What can hang from each mark:
nifuz: lusinu
rabeb: sove
bipane: tila
sivi: fani lusinu nifuz
sipunud: nifuz ruko
sepu: tila
lusinu: fani sivi
sove: fani rabeb
tila: sivi
fani: lusinu nifuz

Known rows, with every way that one mark hangs from another:
rabeb{sove{fani}}: [ 1.22 -1.55  2.54  0.80  0.18  0.11  0.96 -0.03  0.34 -1.05  0.78  0.05
 -1.09  0.87  0.18 -0.34 -3.43  0.71  0.03 -0.58  0.36  0.33 -0.78  1.34]
fani{nifuz}: [ 2.33  0.53  2.21 -0.20 -0.61 -1.24  1.30  0.17  0.13  0.15 -1.56 -0.32
 -0.01  0.32 -0.76 -1.20  0.44  0.84 -1.25  1.51 -0.17 -1.74  0.02 -0.42]
bipane{tila{sivi}}: [ 0.30  0.54 -2.45 -0.64 -0.14  0.11 -0.39  0.29 -0.26  0.38  0.94  1.04
  1.31 -1.46 -1.36 -1.33  1.79  0.32  0.31  0.12 -0.54 -0.62 -0.28  2.64]
sove{fani{lusinu nifuz} rabeb}: [ 2.34  1.37  2.39  1.11 -0.07 -0.60  0.18  0.09 -0.31 -1.09 -0.58  0.55
 -1.82  0.77 -0.58 -0.57 -0.33 -1.57  0.43 -0.55 -0.12 -0.40  1.05 -0.37]
sipunud{nifuz ruko}: [ 1.65  0.42  1.68 -1.30  0.14  1.08 -0.39  0.01  0.09 -0.26 -0.29  1.30
  4.44  0.27  5.33  0.51  1.63 -4.07  0.09  1.29 -0.80 -1.60 -0.77  1.52]
rabeb{sove{fani{lusinu{sivi}}}}: [-0.62 -1.06  2.79  1.05  0.52  0.18 -0.21  0.13  0.54 -0.65  2.93 -0.26
 -1.47  1.40  0.09  0.63 -3.27  0.51  0.13 -1.32  0.67  0.77 -0.82  0.70]
sipunud{nifuz{lusinu{fani sivi}} ruko}: [-0.98  0.47  1.76 -1.03  0.61  0.65 -0.36 -0.07 -0.23  0.16 -1.88  0.58
  3.43  0.71  5.04  2.13  2.01 -4.31  0.59  2.32  0.24 -1.24 -0.97  1.86]
rabeb{sove{fani{nifuz}}}: [ 1.97 -1.28  2.55  0.91  0.01 -0.33  1.32  0.06  0.35 -1.12 -0.70 -0.24
 -1.78  0.75 -0.03 -0.53 -3.58  0.85 -0.40 -0.01  0.20 -0.87 -0.72  0.81]
sove{fani rabeb}: [ 2.19  0.80  2.32  0.66 -0.23  0.30  0.73 -0.12 -0.44 -1.40 -1.77  1.47
 -0.44  0.97 -0.12 -1.29  0.11 -1.44  0.98  0.43 -0.65  0.64  1.09  1.07]
nifuz{lusinu{sivi}}: [-0.25  0.61  2.21 -0.13  0.34 -0.54  0.82  0.09 -0.65  0.47  0.48  0.01
  0.36  1.36 -0.75  0.65  1.25  0.65  0.42 -0.04  1.87  1.35 -0.45 -0.04]
bipane{tila{sivi{nifuz}}}: [ 1.97  0.34 -3.08 -0.73 -0.12  0.13 -0.39  0.15 -0.25  0.33 -0.42  0.75
  0.75 -1.50 -0.83 -1.23  1.12  0.36  0.89 -0.16 -0.92 -0.40  0.29  2.75]
nifuz{lusinu{fani}}: [-0.61 -0.58  2.17 -0.02  0.16 -0.57  1.57 -0.21 -0.61  0.44 -0.60 -0.34
  0.42 -0.17 -1.02  0.31  1.05  0.40 -0.02  0.53  1.63  1.02 -0.49  1.45]
sepu{tila{sivi{lusinu{fani{nifuz}}}}}: [-1.70 -0.57 -5.36 -0.36 -0.36  0.63 -0.88 -0.39  0.32  0.40  0.96 -0.40
  0.40 -2.92 -0.41  0.28  0.79  0.72 -1.03  1.07 -0.04 -0.82  0.48 -0.38]
fani{lusinu{sivi} nifuz}: [-1.36  1.56  2.62  0.37  0.07 -1.25 -1.10  0.43  0.54  0.97  2.79 -1.14
 -0.92  1.54 -0.84  0.96  0.66  0.55 -0.98  0.09  0.89 -0.78 -0.07 -1.75]
sipunud{ruko}: [-0.60  0.16  2.14 -0.80 -0.10  1.33 -0.45  0.30 -0.05 -0.01  1.30  0.71
  2.87  1.80  1.96 -0.14  1.52 -2.08 -0.53  0.85  0.07  0.31 -1.13  1.62]
rabeb{sove}: [ 0.48 -1.15  2.58  0.38  0.14  0.09  0.80  0.03  0.40 -0.16  2.08  0.77
 -0.03  0.72 -0.12 -0.73 -3.74  1.04 -0.40 -1.14  1.10  0.25 -1.13  1.21]
sove{fani{lusinu{sivi} nifuz} rabeb}: [ 0.70  1.87  2.51  1.22  0.03 -0.62 -0.48  0.24 -0.09 -0.87 -0.77  0.35
 -1.99  1.67 -0.54  0.16 -0.02 -1.55  0.57  0.34 -0.19 -0.37  1.10 -0.58]
sepu{tila}: [ 0.88 -0.56 -3.22 -0.34 -0.69  1.10  0.87 -0.89  0.90  0.03  1.13  0.33
  1.09 -1.44  0.72 -0.69  0.58  1.34 -0.54  0.39  0.13  0.19  0.72  0.73]
tila{sivi}: [-0.67  0.12  0.04  0.05  0.14  0.03 -0.69  0.87 -0.29  0.17  1.24  0.69
  1.81 -1.13 -1.92 -0.48  1.95  0.52 -0.44 -0.12 -1.12  0.50 -0.49 -1.85]
lusinu{sivi}: [-2.44  0.99  2.45 -0.22 -0.02 -0.14 -0.78  0.22  0.44  0.66  0.88  0.10
  0.89  2.39 -0.21  0.52  1.37  0.69 -0.03  2.21  0.21  0.69 -0.09  0.22]
sivi{fani nifuz{lusinu}}: [ 2.06 -0.54 -0.27 -0.72  0.06 -0.30  1.14 -0.60 -0.74  0.45 -3.10 -0.97
 -1.13  0.71  0.68  0.00 -0.70  0.52  1.25 -2.18  0.30  1.99  0.90 -1.24]

Rows:
[-2.99  0.15  2.31  0.05  0.34 -0.70  0.59 -0.12 -0.36  0.82 -0.96 -0.58
 -0.03  1.13 -0.87  1.35  1.37  0.42  0.26  1.72  1.60  1.11 -0.40  1.11]  nifuz{lusinu{fani sivi}}
[-2.85  0.37 -1.43 -0.66  0.17 -0.59 -1.89  0.63 -1.08  0.81  1.38 -0.69
  0.10 -0.94 -1.61  0.19  1.00 -0.33 -0.96 -0.46  0.01 -0.43 -0.24 -3.04]  tila{sivi{fani{nifuz} lusinu}}
[ 0.75  1.30  2.16  1.02  0.26  0.18 -0.99 -0.02 -0.13 -0.92  0.34  0.73
 -1.46  1.79  0.12  0.34 -0.21 -1.57  1.63 -0.67 -0.35  1.42  1.40  0.31]  sove{fani{lusinu{sivi{nifuz}}} rabeb}
[ 0.69 -0.07  1.65 -1.10  0.46  0.65  0.26 -0.13 -0.41 -0.03 -1.69  0.75
  3.70 -0.24  4.97  1.42  1.74 -4.32  0.41  1.45  0.15 -1.21 -1.00  2.09]  sipunud{nifuz{lusinu{fani}} ruko}
[-3.74  1.28  1.71 -0.35 -0.23 -0.74 -0.59  0.05  0.29  0.95 -1.37 -0.81
 -0.50  2.70 -0.05  0.62  1.05  0.53 -0.51  2.27 -0.04 -0.41  0.12 -1.66]  lusinu{sivi{fani{nifuz}}}
[-1.91  0.31 -0.57 -0.06  0.00 -0.53 -0.56  0.71 -0.36  0.41 -1.02 -0.17
  0.44 -0.89 -1.90 -0.32  1.60  0.34 -0.85 -0.14 -1.43 -0.57 -0.28 -3.72]  tila{sivi{fani{nifuz}}}
[ 0.24 -0.29  0.07 -0.48  0.07  0.01 -0.69 -0.43  0.04  0.83  0.57 -1.22
 -1.06  0.94  0.84  0.42 -0.95  0.39  0.88 -2.84 -0.25  2.12  1.06 -1.63]  sivi{fani{lusinu} nifuz}
[ 0.95  0.32 -3.69 -0.83  0.03 -0.07 -0.09 -0.02 -0.68  0.51 -1.25  0.41
  0.09 -1.48 -0.85 -0.78  1.09  0.21  1.09 -1.12 -0.40 -0.01  0.22  1.68]  bipane{tila{sivi{fani nifuz{lusinu}}}}
[ 0.57  0.28 -3.65 -0.90 -0.11  0.10 -0.45  0.02 -0.31  0.57 -1.03  0.44
  0.35 -1.20 -0.61 -1.02  1.09  0.30  0.92 -0.52 -0.99 -0.24  0.36  1.85]  bipane{tila{sivi{fani nifuz}}}
[ 0.19 -0.76  2.75  1.17  0.36 -0.40  0.14  0.21  0.58 -0.69  1.41 -0.70
 -2.20  1.37 -0.01  0.56 -3.52  0.68 -0.27 -0.71  0.61 -0.30 -0.74  0.15]  rabeb{sove{fani{lusinu{sivi} nifuz}}}
[ 1.09  0.10 -3.25 -0.59  0.06 -0.03 -0.09  0.02 -0.43  0.44 -1.39  0.42
  0.35 -1.78 -1.08 -0.65  1.25  0.34  1.00  0.16 -0.50 -0.25  0.15  3.19]  bipane{tila{sivi{nifuz{lusinu{fani}}}}}
[-1.52 -0.18 -5.21  0.02 -0.34  0.76 -0.44 -0.31  0.59  0.31  1.01 -0.28
  0.24 -2.50 -0.34  0.19  1.11  0.97 -0.83 -0.87 -0.68 -0.23  0.57 -2.57]  sepu{tila{sivi{fani{lusinu nifuz}}}}
[-2.96 -0.05 -0.67 -0.30  0.26 -0.50 -1.97  0.67 -0.76  0.76  1.64 -0.50
  0.62 -1.44 -1.88  0.45  1.23 -0.26 -0.98  1.16  0.01 -0.55 -0.34 -0.79]  tila{sivi{lusinu{fani{nifuz}}}}
[-2.24  0.64  0.73 -0.52 -0.04 -0.19 -0.95 -0.19  0.35  0.78 -1.92 -0.79
 -0.56  2.76  0.68  0.84  0.32  0.62  0.77  1.26 -0.56  1.14  0.79 -0.95]  lusinu{sivi{fani nifuz}}
[ 1.29 -0.95  2.56  0.96  0.25 -0.53  1.26  0.12  0.16 -0.96 -1.07 -0.44
 -2.18  1.23 -0.18  0.18 -3.36  0.77 -0.11  0.01  0.75 -0.53 -0.86  0.53]  rabeb{sove{fani{nifuz{lusinu{sivi}}}}}
[-2.17 -0.48 -5.80 -0.67 -0.25  1.05 -1.11 -0.50  0.02  0.42  2.13 -0.22
  0.64 -2.45  0.04  0.24  0.76  0.55 -0.61 -0.64  0.14  0.24  0.54 -1.53]  sepu{tila{sivi{fani lusinu}}}
[ 1.21 -1.13  2.62  1.11  0.26 -0.42  0.62  0.14  0.41 -0.84  1.57 -0.54
 -2.00  0.71 -0.12  0.08 -3.70  0.62 -0.35 -1.38  0.52 -0.29 -0.80  0.28]  rabeb{sove{fani{lusinu nifuz}}}
[-1.97  0.57  1.42 -0.21 -0.17 -0.91 -0.24 -0.09  0.07  0.96  1.39 -1.25
 -0.87  0.91 -0.31  0.09  0.21  0.24 -1.01 -1.53  0.36  0.01  0.07 -2.67]  sivi{fani{lusinu nifuz}}
[-1.02 -0.34 -5.33 -0.19 -0.51  0.76  0.05 -0.41  0.51  0.19 -0.57 -0.11
  0.44 -2.48 -0.35 -0.24  1.13  1.07 -0.88  0.22 -0.86 -0.63  0.56 -2.33]  sepu{tila{sivi{fani{nifuz}}}}
[ 3.31  1.20  2.21  0.79 -0.44 -0.56  1.20  0.02 -0.44 -1.43 -3.77  0.96
 -1.46  0.84 -0.42 -1.44 -0.20 -1.33  0.39  1.29 -0.81 -1.03  1.15  0.33]  sove{fani{nifuz} rabeb}
[ 1.95 -0.78 -5.58 -0.12 -0.26  1.10  0.35 -0.43  0.31 -0.13 -0.56  0.21
  0.54 -2.82 -0.14 -0.05  0.76  1.28  0.27 -0.74 -0.67  0.56  0.83 -1.07]  sepu{tila{sivi{nifuz{lusinu}}}}
[ 0.56 -1.35  2.78  1.02  0.40  0.19  0.33  0.06  0.42 -0.80  3.06 -0.23
 -1.34  0.78  0.04  0.15 -3.45  0.54  0.06 -1.94  0.66  0.85 -0.86  0.83]  rabeb{sove{fani{lusinu}}}
[ 2.45 -1.26  2.51  0.95  0.17 -0.53  1.74  0.04 -0.01 -1.11 -0.87 -0.36
 -1.96  0.60 -0.25 -0.33 -3.58  0.78 -0.18 -0.69  0.73 -0.57 -0.89  0.61]  rabeb{sove{fani{nifuz{lusinu}}}}
[-1.59 -0.46 -5.25 -0.20 -0.42  1.07 -0.20 -0.46  0.53  0.21  0.42  0.13
  0.88 -2.35 -0.17 -0.22  1.18  1.06 -0.53 -0.36 -0.85  0.20  0.54 -1.94]  sepu{tila{sivi{fani}}}
[ 0.62 -1.02 -5.47 -0.02 -0.22  1.02  0.28 -0.53  0.46  0.01 -1.23 -0.05
  0.37 -3.00 -0.15  0.31  0.79  1.25  0.18  0.07 -0.78  0.43  0.88 -0.46]  sepu{tila{sivi{nifuz{lusinu{fani}}}}}
